Each row was made from one path, in order. Every step used is in the known rows, and no mark comes twice. Write each row's path.
Known rows
E/W/U/X: [  7 -46  33 -34  -7 -12 -18  10 -49 -10  18  26 -12  18  45   1   3   5
  19  33   4  24  21  15  17  34   9  -5   2  -9   9   4 -22]
E/W/F/X: [ 47   1  21 -37 -29  12 -12  19 -63 -31  16 -10 -13  17  15  43 -13  15
 -19  10  18  24  28  10 -10  17  14   3   2 -22 -50  23 -28]
U/X/F/W: [ -6   3  19  -1 -27   0   0   4 -27  -9  16 -18  -7  13  -8  43  -9   4
  26  -3  -7  28  13 -12  -4  14  17  -3  23  -7 -18  27 -27]
D/X/U/W/F/L/Q: [ 13  -5  17 -28  -4  17 -23  -9 -72 -20 -28  10 -19  15  11  24   7   6
   6  -5   3  66  31 -22 -16  26  28 -29  51 -32   1  49  40]
U/W/F/L: [-20  -7  10  -1  -8  10  11  23  -3 -16 -25   0  -3 -13  -4  32  -8   6
 -30  10   7  29  11  -2 -13  28  15 -31  28 -21  -9  38  31]
D/X/F/L: [-21  17  -1  -1 -20  22   2  14 -24 -14  -6 -33  25   4 -27  33  31  -2
   8 -25   2  23   8  -9 -30   5  14 -25  43 -11 -17  28  21]
N/Q: [ 15 -24  -9 -11  38  -5 -17 -27 -17  12 -10  10  -5   6  -1 -17  10 -11
 -19   0  16  -4   7   0  15  -4   1   3   2   0  -3   2   5]
Q/N: [  1  -4   2  16  10  -3 -27  10  16 -24   2 -10  -1 -17  -2 -15 -10  14
   4  -1   5  -9 -13  -4   4  -5   0   5  -8   1  -3   6 -13]
B/Q/N: [ 18 -13 -15  29  33  -2 -35  -1  12   0   7  -2  12 -24  -9 -13  15   4
  -2   9   1  -7 -11  -9   6   0   9  -1   4   1  -3   3  -7]
L/M/B/Q: [ -4 -24   3  55  10 -27 -24 -28  16  18  23  12  46 -27 -30  25  20 -40
  20  14   0   4  32   3  25  15  -5 -31 -11   7 -35  19  20]
F/L/Q/B: [-19   5  10  29  18  -6 -29  -8 -23   9 -26  -6   4 -15  -9  -7  11 -10
  13 -15   3   3  21 -14 -10  -8   8 -12  34   7  -7  19  25]
D/X/F/W/E: [-16  14  18 -20 -19  16  -4  -7 -35 -12  10 -27   3  26 -16  71 -18  34
  33 -20  14  37  -1 -16 -25  12  23 -27  26   2 -16  36 -11]
X/D: [  6  -4  -2   7   1  19   2  12  -8   0 -16 -10   2  12  13 -12  11   7
  31  -5  -2  30   0  -8   1  -1  14  -9  20 -13   2   9   3]
M/B/Q: [ 19 -29  -7  23   3 -13 -15 -19  12  18  30  -4  37 -17 -21  -1  24 -26
   2  16 -17   3  12   1  26  -1  -7 -16   4  -6 -17   4   1]
E/W/U/X/F/L/M/B: [-44 -49  54  32 -34 -26 -27  18 -22 -25   7 -13  50 -15  -9  43  26 -31
  49  13  12  28  60  20  25  54   8 -46  18 -11 -35  49  18]
B/Q: [ 17  -9 -17  13  23   0  -9 -10  -4  23   5   8  12  -8  -8   0  23 -10
  -7   8  -4   3   1  -5   1   6   8  -6  13   1   1  -1   6]
D/X/F/W: [  4  15  15 -19 -23  17 -10  -3 -38 -30  18 -38  -1  28  -9  55  -3   5
  26 -27  -1  35  16 -16 -19  -1   9 -18  24   0 -38  22 -20]
W/E: [-19   1   4  -1   4  -1   7  -5   4  18  -7  13   4  -3  -8  18 -14  28
   9   8  16   1 -17   2  -5  14  14 -10   2   3  22  13   9]
X/U/W/F/L/Q/B/M: [-13 -31  29  42  10   5 -59  10 -20 -19 -51  11 -19 -34  14  -9  24 -10
  10  -5  18  39  36 -17  -5  35  17 -40  68 -19 -14  31  50]
U/W/F/X/D: [ 42  -8  11 -14 -27  26   6  21 -47  -9   5  -1 -24  12  27  23 -10  27
   5  15  17  69  16  -2   3   6  29 -13  27 -42 -34  48 -16]
E/W/U: [  7 -43  30 -26   2  -7 -26  15 -33 -27  -2  -3  -2  16  41  -2   4   1
  15  10  13  11  27  15  14  23   0 -11  -1   1   0  -4  -9]
B/Q/L: [  7 -11 -15  30  24   5 -16   0   9  25 -17 -14  27  -5 -14   7  21  -7
  -7  11   7   0   3  -8   5  -2  16  -4  10  11  -7  16  48]
D/X/U/W/F/L: [  5 -24  14 -25 -18  23  -7   7 -35 -27 -15  17  -6  18  13  19  12  11
 -11   9  -2  64  13  -7 -15  32  21 -38  48 -29   0  37  29]
L/M/B/Q/N: [ -1 -28   5  70  20 -30 -51 -18  33  -5  24   0  44 -44 -33  11  10 -26
  24  13   4  -5  18  -1  30  11  -4 -26 -19   8 -40  23   6]
Q/B/M/L: [-56 -17   8  26   9 -12 -39   7  40  -1  -4 -12  26 -26  -9   6  27 -31
  13   0   7  -5  -1   1  -2  13  -2 -22  26  21 -22  11  20]
U/X/D: [  6  -8   2  -1  -9  14  10   8 -25  17   5  18  -6  15  15  -9  11  10
  36  18 -12  44  -5  -8   5  11  23  -6  22 -23  13  17 -11]
F/L/M: [-42  11   1  39   3 -10   2  -7   5   2 -20   9  31 -14 -23  29   8 -29
   8 -18  14   5  21   4 -11  17   9 -33   5  22 -13  30  44]
B/M/L/Q/N: [-38  15  -1  13  27 -13 -58  -3   3 -20 -17 -37  15 -36 -18  12  11 -31
  25 -33  18 -13   1 -17  -1   6   9  -6   8  20 -16  35  30]
F/W/U: [  4 -33  18 -13  -1 -10 -17  -9 -32 -22  15 -12   1  29  19  -5 -13  -7
  12  -8  13  20  23   7  17   4  -7 -14  20  22   3  12  -8]
F/L: [-20   5  -7   8  -2   5   9   2   2   2 -14  -5  22  -2 -14   4  12 -18
 -10 -18   0   4   2   3 -10   2   4 -17  20  10   3  16  26]
M/B/Q/N: [ 20 -34  -4  40  13 -16 -42 -10  29  -5  31 -14  35 -34 -23 -16  15 -13
   5  15 -11  -7   0  -3  30  -6  -7 -11  -5  -4 -23   8 -13]
X/U/W/F/L/Q/N: [  5 -19  21  15  12   4 -47  11 -28 -39 -47  -9 -18 -20   8  -4  -7  16
   7  -6  12  36  20 -22   1  24  26 -15  39 -27   5  49  33]

Write each row's path
[-16 -41  12  47  26 -27 -39 -36  18   8 -16 -10  43 -12 -33  14   5 -39
   4   4  31  -6  39   5  44  -4  -5 -21 -25  17 -45  39  59] : N/Q/L/M/B
[-29  15   2  -6  26 -16 -44  -6  -9 -15 -15 -40  14 -15 -16  17  -6  -9
  27 -15   5  -8   0 -16   2  -2  15  12  -1   9  -3  41  16] : M/L/Q/N
[-25   9  12  47  13   5 -46  16 -26 -17 -37 -14  -1 -36 -25  -4  27 -12
  -8 -16  27   1  29 -18 -28  23   5 -30  63  -8 -24  22  50] : W/F/L/Q/B/M
[-38   1  13   2  20 -20 -40 -12 -11   9 -14 -23  11  -8  -7  15   6 -12
  31   4  -1   0  16 -13  -2   0  10   5  20   9  -6  28  17] : M/L/Q/B
[  9 -31  -5  42   5  -8 -23 -10  25  22   7 -25  52 -14 -28   6  21 -25
  -1  17  -5   1  14  -2  31  -9   0 -14   1   4 -25  21  42] : M/B/Q/L
[-16   9  -2   5  -8  14   8  24 -13 -20 -23 -15  14  -4 -28  11   8   3
 -32  -2  11   7   8  -3 -24  24   7 -16  42 -15   0  26  37] : W/F/L
[ 22 -32  15 -31 -10   9 -15 -18 -23  -6   8  32 -20  20  41   8   4   7
  21  11 -14  58   4  -4   9   9  14 -21   6 -14   0  12  -7] : D/X/U/W
[ 46 -33  13 -16 -27   0 -11 -18 -27   6  18  28 -19  12  42   2  -3  -1
  10   5   2  52  14  12  28  -7  16  -1   5  -7 -13  26 -25] : F/X/U/W
[ 26 -30  21 -33 -16  17 -17   4 -36 -29  -1  21 -27  20  27  16   1  28
   1  27  -2  60  11 -10  -6  30  17 -19  29 -39  -3  22   3] : D/X/U/W/F
[ 11 -42  20 -14 -10   5  -6  -1 -57  -6  20   6  -7  44  36 -16  -1   3
  48   9   1  63  17  -4  21  14  16 -22  41  -2  15  30 -18] : F/W/U/X/D
[-13  -5  -7  59  32  -9 -25  -9  14  25 -25   0  36 -16 -24  33  19 -21
  11  10  23   2  23  -6   3  13  20 -18  -5  23 -25  31  66] : B/Q/L/M
[ -8   0  14  39  20  -9 -55  -8 -14   3 -14   2 -17 -33   3 -15  17 -15
  23 -15  15  -6  21 -16  -4   0  -2 -13  21   6 -22  -3  14] : L/Q/B/M
[-14   7  15  28  11   1 -31  14 -37 -14 -33 -17  -3 -15 -23   0   9  11
  -9   3  14   7  28 -19 -24  13  11 -13  55 -18  -9  29  35] : W/F/L/Q/B
[-52 -42  33  54 -34 -28 -14  10  -9  -7  13  -8  56 -22 -33  15  36 -28
  41  13  15  21  47  16  25  39   1 -39  37 -11 -12  52  32] : W/U/X/F/L/M/B
[ 51 -19   1 -10 -27   4 -14 -17 -37   2  18  12  -1  23  17 -19  14  -3
  10  -7   5  31  12  10  18 -12   9  14  18   0  -3  13 -20] : F/X/U
[  4 -38  22 -22 -10 -15  -9 -13 -49  -6  34  17  -8  31  22  -4 -12  -3
  16  14   3  34  17   6  20  14   3 -12  23  11  13  20 -21] : F/W/U/X
[-20 -13  19  41 -13 -27 -15 -19  21  -6  17   3  34 -20 -23  24  -3 -29
  26   6   4   1  29   7  24   9 -12 -26 -24   5 -36  20  13] : L/M/B
[-28  20  14  38   1  14 -51   7 -36 -11 -21 -31   8 -29 -23  19  49 -16
  31 -40  18  17  29 -25 -34   4  13 -37  63  -4 -40  26  35] : D/X/F/L/Q/B/M
[-23 -18  -6  63   8 -22 -15 -26  18  20   8   7  67 -30 -45  27  32 -57
  10  -4  -1   9  33   6  17  16   1 -49   9  17 -32  34  45] : F/L/M/B/Q
[  1  18  22 -19   6  10 -20  17 -67 -31 -41 -27  -5   1  -4  43  -5  -2
  -7 -14  12  15  39 -14 -25  32  21 -17  24 -18 -22  32  33] : E/W/F/L/Q
[ 42   2  -6  -5 -21  21   4   0 -43   9  16  -6   1  22  17  -4  11   3
  24 -13   8  44   8   3   7 -20  19   0  19  -9 -23  26 -20] : F/X/D
[ 11  14   6  13  24  -8 -43  -6 -23 -17 -11 -18 -15 -20  -3  -9 -13  10
  20 -14  11  -9   5 -19   3 -11   7  12  -7  -2  -4  15  -2] : L/Q/N
[-35 -51  17  66 -11 -28 -24   1 -12  15  18  -1  69 -30 -39  16  60 -38
  36  22  11  22  49  12  26  44  10 -45  51 -11 -11  51  39] : W/U/X/F/L/M/B/Q
[-39  11  15  66   7   5 -49  19  -8  -6 -40 -39  11 -47 -26   3  43 -21
  28 -40  22  -4  32 -19 -21  10  10 -27  61  -1 -31  22  40] : X/F/L/Q/B/M
[ 62 -24  27 -34 -33  14 -28  11 -67 -37   4  -3 -13  30  29  17   2  14
  -2   9  13  40  32   9   2  24  19   6  20 -25 -29  18 -24] : E/W/F/X/U
[-30 -28  32  33  -2 -14 -39  18 -53   4 -16 -14   6 -15  -4 -19  37   9
  38  11  17  19  37  -7   1  21  17  -7  75 -20  15  36  18] : W/U/X/F/L/Q/B
[-27   6   7  49  19  -3 -45  -6 -13   6 -28  -3   5 -36 -12 -11  28 -32
  12 -33  16  -1  22 -13 -14   1   2 -30  41  16 -20  13  40] : F/L/Q/B/M
[-40  21  -4  -4  16 -11 -31 -13 -14   4 -19 -27  16 -20 -17  27  20 -45
  22 -32  12  -5  14 -13  -5  12   8 -10  16  19 -10  29  44] : B/M/L/Q
[-14   1  11 -11  -1  -1   3 -20  -9   5   2   2   0  18  -5  43 -39  18
  15 -13  12  19  -8  -5  -5   8  13 -22   4  22   5  24  -5] : F/W/E
[ -5 -42  42 -18 -19  -5 -22  36 -45 -22   5 -12  -6   8  29  15  19  17
  34  27  10  22  29  10   9  43  17  -2  22 -27  -1  12 -21] : E/W/U/X/F
[  0 -37  14 -13  -7 -15  -5   2 -34   7  24  28  -5  11  19 -27  12   6
  11  32   7  17   8  12  18  20   2   1  22 -10  32   9  -7] : W/U/X
[ -7   6  17   8 -16   6  -9   8 -10 -26  -2 -47   1  11 -11  40  -9   0
  22 -25   3  15  18 -11  -7   3   7  -7  22   3 -27  19 -14] : X/F/W
[-31   4  10  48   8  -9 -15   1  19   2 -29  -6  24  -8 -17  32  -5 -10
  16   2  27  -1  21  -1   2   8  11 -13 -18  23 -25  33  60] : Q/L/M
